Every row comes from one small tree of marks. The marks that hang from a mark follow it in brackets, in alphabetical order. Every link used is in the known rows. Which tree was each row made from?
(in the rows, 128 means zero)
Known rows
K{Q{B W{E J}}}: [136  62  89 158 150  78 104 117 134 124 131 153 141 128 151 125 168 126
  91 103]
E{K{Q{B}}}: [126  71 151 146 146  69  90  87 113 121 142 140 123 160 143 123 109 123
  92  90]
Z{E F{K W} J Q{B}}: [145  81 105 136 126 105 104  95  56 123 153 139 174 139 162 132 200 106
 111  82]
E{K}: [121  89 158 146 155  63  95  86 146 122 132 148  99 162 110 112 117 120
  93  85]
Z{F}: [118  89 138 151 149  84  99  86 120 122 157 138 120 149 128 117 114 114
  87  94]
W{E}: [106  84  94 155 156  66  95  90 153 122 141 155 109 140 110 112 123 126
  88  97]
W{E{K}}: [113  80 126 152 148  57  93  90 159 122 121 153 112 164 108 111 129 124
  90  89]
Z{E F{W}}: [130  92 102 153 138  81 103  79  90 122 149 143 130 163 136 114 176 106
  99  98]
K{Q{B W{E}}}: [138  64  94 158 139  69  94  99 111 121 142 151 143 145 145 123 150 124
  87 102]
J{K{Q{W}}}: [139  82 139 149 161  70  95  53 120 125 138 132 123 141 137 111 149 118
  93  85]
Z{E F{K{Q} W}}: [133  87 104 142 136  87 102  69  89 122 159 134 132 135 171 132 188  94
  97  90]
Z{E{K} F Q{B W}}: [160  74 142 151 101  73  98  81  46 119 133 129 172 191 154 120 157 119
 106  86]
E{K{Q}}: [116  83 155 146 155  61  94  79 142 122 137 132 106 167 132 128 109 122
  90  91]
F{K{Q{B}} W{E J}}: [136  69  84 146 154  93 107 100 139 125 144 163 134  90 167 123 215 107
  95  91]
P{B}: [119  84 119 150 162  72  96  85 117 124 171 151  89 173 110 110 115 119
  94  82]
W{E J{K{Q{B}}}}: [110  61  91 150 164  84  98  80 141 127 131 144 143 110 148 115 143 129
  96  91]
Q{B W}: [154  79 126 152 147  78  95 100 101 122 145 162 124 138 122 106 145 123
  92  91]
Z{E Q}: [111  95  92 150 142  62  96  72 103 124 152 129 122 155 121 126 113 125
 104  96]

Which tree is each row?
[141  60 105 152 144  74  90  67 104 123 132 146 154 134 147 109 159 123
  92  89] -> J{K{Q{B W{E}}}}
[143  78 130 151 116  89 111  87  73 123 131 132 166 165 162 121 201 112
 113  89] -> Z{E{K} F{W{J}} Q{B}}
[117  61 115 151 149  71 100 111 150 123 121 147 131 142 148 129 137 130
  93  95] -> W{E{K{Q{B}}} J}
[144  82 163 150 145  58  96  84 131 121 129 136 111 176 137 122 144 118
  90  90] -> E{K{Q{W}}}
[145  67  99 153 157  85 101  89 132 125 115 165 145 114 130  95 186 127
 100  83] -> Q{B W{E J{K}}}
[150  69 151 150 148  76 104 110 126 124 122 146 129 153 153 120 163 122
  96  90] -> E{K{Q{B W{J}}}}
[107  84 126 145 180  82 101  65 155 129 140 131 111 115 136 117 131 124
  97  87] -> W{J{K{Q}}}
[128  82 101 154 145  72 103 106 131 124 129 138 147 156 115 125 161 130
  96  95] -> Z{J Q{W{E}}}
[136  89 143 143 157  82 101  70 114 127 127 129 143 151 116 111 160 129
 104  78] -> Z{J{K} Q{W}}
[119  82  98 154 170  83 108  69 162 126 119 158 122 112 122  94 213 117
  99  86] -> F{W{E J{K}}}
[133  92 101 135 147  99 105 104 103 124 139 151 134 137 141 128 197 101
 104  84] -> Z{E F{K W} J}
[130  73 110 154 154  66  94  58 132 124 130 138 134 143 137 111 159 120
  90  90] -> J{K{Q{W{E}}}}
[110  80 120 152 159  66 104 107 182 124 110 156 108 144 114 114 147 127
  95  89] -> W{E{K} J}
[134  89 127 142 161  81 100  68 131 124 159 146 105 117 149 122 186  99
  92  87] -> F{K{Q} W}
[139  78 125 157 150  65 108 112 169 123 103 160 118 151 117 111 183 124
  95  88] -> Q{W{E{K} J}}
[118  62 119 151 138  62  89  94 128 121 129 144 134 162 142 124 123 126
  89  95] -> W{E{K{Q{B}}}}
[132  89 119 142 170  90 110  86 155 127 149 149 105 101 154 124 202 101
  95  87] -> F{K{Q} W{J}}
[160  73 131 141 147  83  94  90 100 121 155 153 128 116 158 122 157 111
  91  84] -> F{K{Q{B W}}}
[140  81 155 151 158  67 107 100 151 125 120 138 112 157 139 124 161 121
  95  90] -> E{K{Q{W{J}}}}
[137  95 118 142 172  93 111  92 160 126 144 165  98  92 132 109 211 103
  99  80] -> F{K W{J}}
[125  64  91 152 159  88 105  73 130 126 131 149 148 111 156 109 206 119
  98  92] -> F{W{E J{K{Q{B}}}}}
[159  71 115 150 111  92  98  83  77 118 151 143 174 130 167 119 183 109
  94  81] -> Z{F{K} Q{B W{E}}}
[129  76  99 159 148  61  97  91 137 122 140 143 124 153 136 123 151 120
  85 103] -> K{Q{W{E}}}
[103  93  90 142 154  71  98 100 110 127 141 130 130 160 112 137 115 133
 108  95] -> Z{E J Q}
